Each row was made from one walk, in order. Every step used is in the known rows, and no mark comes twice. Write each row's walk.
Known rows
B/N/E/M: -.01  -.06  -.16  .07  .66  -.57  -.21  -.27  .22  .07  -.40  .03  .52  .06  .06  .06  .06  .10  .26  -.01  .04  .33  -.08
M/E/N: .08  -.02  .07  .22  .05  -.27  .15  -.18  .29  -.06  -.60  .03  .07  .22  .15  .09  .01  .54  -.09  .02  .14  .09  .06
R/B/E: -.24  .11  .00  .20  -.02  .05  .00  -.03  .10  .01  -.02  -.06  -.30  .12  -.14  -.07  .00  -.03  .19  .13  -.33  -.01  .06
W/P: -.13  .00  -.03  .17  .08  -.08  .07  -.18  .09  -.28  -.11  -.04  -.13  -.08  .33  .10  .24  -.20  -.01  -.09  -.03  -.21  -.23
E/N/B: -.06  .09  -.06  .31  .21  -.02  .11  -.09  .09  -.07  -.23  .02  .03  .23  .16  .13  .31  .39  -.18  .18  .17  -.03  .02
B/E: -.16  .09  .03  .16  .15  -.21  -.12  -.01  .16  -.02  -.27  -.09  -.22  .08  .01  .11  .02  -.04  .15  -.02  -.27  .07  -.07
E/B/P/W: -.01  .01  .03  .16  -.17  -.31  .04  .09  .13  .14  -.12  .06  -.08  -.06  .09  .27  .27  .30  .04  -.07  .02  -.14  -.18
N/E/M: -.10  -.17  -.07  .12  .44  -.37  -.02  -.25  .17  -.03  -.26  .02  .44  .02  -.01  -.05  .16  .11  .18  -.05  .05  .11  .04
W/P/R/B/N/E/M: -.12  -.10  -.36  .16  .49  -.39  .06  -.48  .13  -.09  -.12  .17  .33  -.04  .04  -.13  .25  -.07  .43  -.07  .16  -.14  -.24
N/E/B/P/R: -.13  -.16  -.20  .25  .27  -.41  -.20  -.06  .02  .14  -.21  .16  .12  .11  -.22  .28  .35  .34  .21  -.19  .12  -.10  -.17
M/E/N/B/R/P: .19  .06  -.23  .44  .20  .00  .19  -.25  -.10  .17  -.76  .21  -.29  .35  .10  .33  .11  .54  .03  .07  .10  .01  -.11
M/E/B/R: .07  -.10  .16  .30  .16  -.32  -.07  -.07  .10  .14  -.60  .15  -.22  .21  .08  .27  .07  .68  .07  -.28  -.03  .05  -.18
P/R/B/E/M: -.19  .04  -.09  .23  .20  -.25  .19  -.17  .18  .00  -.08  .04  .00  .19  -.09  -.23  .14  .00  .36  -.17  -.18  -.15  -.03
P/R: -.06  .13  -.02  .25  -.06  -.18  .03  .00  .16  -.17  .00  -.29  -.05  .26  -.06  .21  .16  .11  .06  -.21  .03  -.31  -.26
R/F: -.09  .14  .07  .10  -.21  .12  .03  .02  .20  -.21  -.08  -.20  -.08  .31  -.09  -.06  .05  -.08  .08  -.02  -.27  -.19  -.17
W/P/R: -.11  .05  -.10  .24  .02  -.18  .13  -.17  .11  -.32  -.02  -.12  -.14  .04  .21  .15  .33  -.13  .09  -.26  .09  -.47  -.39
N/B/P/R/F: -.16  .18  -.20  .27  -.01  .14  -.07  -.10  .08  .09  -.07  -.04  -.01  .52  -.34  .13  .21  -.15  .24  -.03  -.09  -.36  -.37
W/P/B/R: -.07  .17  .08  .31  .03  -.28  -.06  -.10  -.12  -.11  -.33  -.10  -.26  -.04  .26  .35  .31  -.06  .24  -.11  .01  -.40  -.43
E/B/R: .03  -.02  .07  .31  .14  -.24  -.05  .10  -.04  .02  -.27  .01  -.28  .19  .22  .32  .25  .44  .01  -.30  -.12  -.04  -.19
M/E/N/B/R: .11  .01  -.02  .43  .30  -.17  .03  -.26  .10  .17  -.71  .13  -.11  .43  .11  .30  .07  .66  .03  .04  .18  .07  -.11
R/B/N/E/M: -.09  -.06  -.19  .10  .49  -.27  -.11  -.29  .15  .10  -.19  .08  .41  .09  -.09  -.13  .00  .10  .29  .17  -.01  .29  .07
E/M: -.04  -.01  .04  .16  .27  -.28  .12  -.12  .17  -.09  -.20  -.05  .26  .11  .22  -.08  .17  .01  .01  -.18  -.05  .04  -.04

Write each row's walk
-.05  .05  -.07  .21  .20  -.32  .04  -.02  .19  -.06  -.47  .01  -.15  .17  .26  .12  .15  .20  .03  .01  -.12  .14  .07 -> B/E/N
-.08  -.05  -.02  .20  .15  -.18  -.13  .07  .01  .14  -.24  .14  -.02  .08  .16  .22  .30  .21  -.06  -.19  -.10  .07  -.07 -> E/B/P
-.12  .19  .00  .13  .27  -.37  .10  -.01  -.08  .03  -.49  .11  .01  -.14  .01  -.04  .26  -.03  .32  .03  -.15  -.15  -.06 -> R/P/B/E/M
.21  .21  -.16  .30  -.30  -.09  .22  .04  -.06  .00  -.17  -.24  -.51  .09  .11  .48  .08  .01  .19  -.06  -.14  -.32  -.33 -> B/R/P/W
.11  .23  -.16  .38  -.14  .08  .19  -.04  -.14  .08  -.13  -.11  -.49  .12  -.04  .47  .19  .14  .17  .13  .00  -.36  -.36 -> N/B/R/P/W
-.22  .15  -.06  .27  -.08  -.06  .04  -.04  .13  -.02  .04  -.12  -.33  .22  -.26  .00  .07  .04  .28  -.03  -.19  -.24  -.10 -> P/R/B/E
-.06  -.15  -.07  .14  .00  -.42  -.08  -.04  .13  .19  -.18  .16  .09  -.15  -.15  .30  .26  .38  .19  .08  .13  -.08  -.11 -> N/E/B/P/W
-.24  .03  .01  .20  .61  -.26  -.03  -.20  .13  .10  -.32  .19  .12  .07  .03  -.10  .24  .03  .19  .01  -.08  .11  -.03 -> N/B/E/M
-.14  .14  -.06  .29  -.24  .11  .14  -.05  .09  -.14  .20  -.25  -.16  .28  -.21  .01  .12  .13  .09  -.03  -.03  -.39  -.12 -> P/R/B
-.29  .17  .16  .14  .13  -.35  -.08  -.09  .03  -.12  -.35  .05  -.22  -.26  .10  .12  .33  -.13  .28  .07  -.06  -.31  -.25 -> W/P/B/E
-.11  .08  -.17  .13  .21  -.06  -.25  -.18  .11  .08  -.06  -.10  .10  .11  -.27  .09  -.05  .14  .21  .30  -.05  .18  .00 -> R/B/N/E
-.07  .12  -.06  .21  -.41  .06  .13  -.05  .13  .15  .13  -.14  -.15  .12  -.12  .16  .01  -.07  .17  .19  -.10  -.20  -.08 -> R/B/P/W
-.03  .27  .16  .30  -.03  -.27  -.16  .07  -.08  .04  -.34  -.26  -.19  .21  .00  .43  .11  .21  .22  -.08  -.07  -.25  -.28 -> P/B/R
.18  .10  -.06  .30  -.22  -.17  .27  .15  -.11  .02  -.21  .00  -.50  -.03  .19  .42  .29  .42  .12  -.14  -.08  -.34  -.31 -> E/B/R/P/W
.22  .20  -.28  .44  -.11  -.03  .38  -.06  -.11  .07  -.32  -.02  -.40  .19  .21  .46  .28  .38  .07  .16  .12  -.29  -.24 -> E/N/B/R/P/W
-.04  .26  -.09  .21  .02  -.28  .11  .08  -.08  -.02  -.56  .06  -.25  -.05  .09  .17  .31  .23  .15  .19  -.06  -.17  .01 -> R/P/B/E/N
.04  .15  -.04  .24  -.15  .06  -.04  .01  .08  -.06  -.25  -.22  -.28  .49  .01  .19  .01  -.08  .24  -.19  -.35  -.14  -.32 -> B/R/F
-.13  .05  -.07  .06  .62  -.69  -.18  -.36  .08  -.03  -.50  .18  .51  -.30  .15  .02  .33  .01  .40  .09  .25  -.05  -.28 -> W/P/B/N/E/M
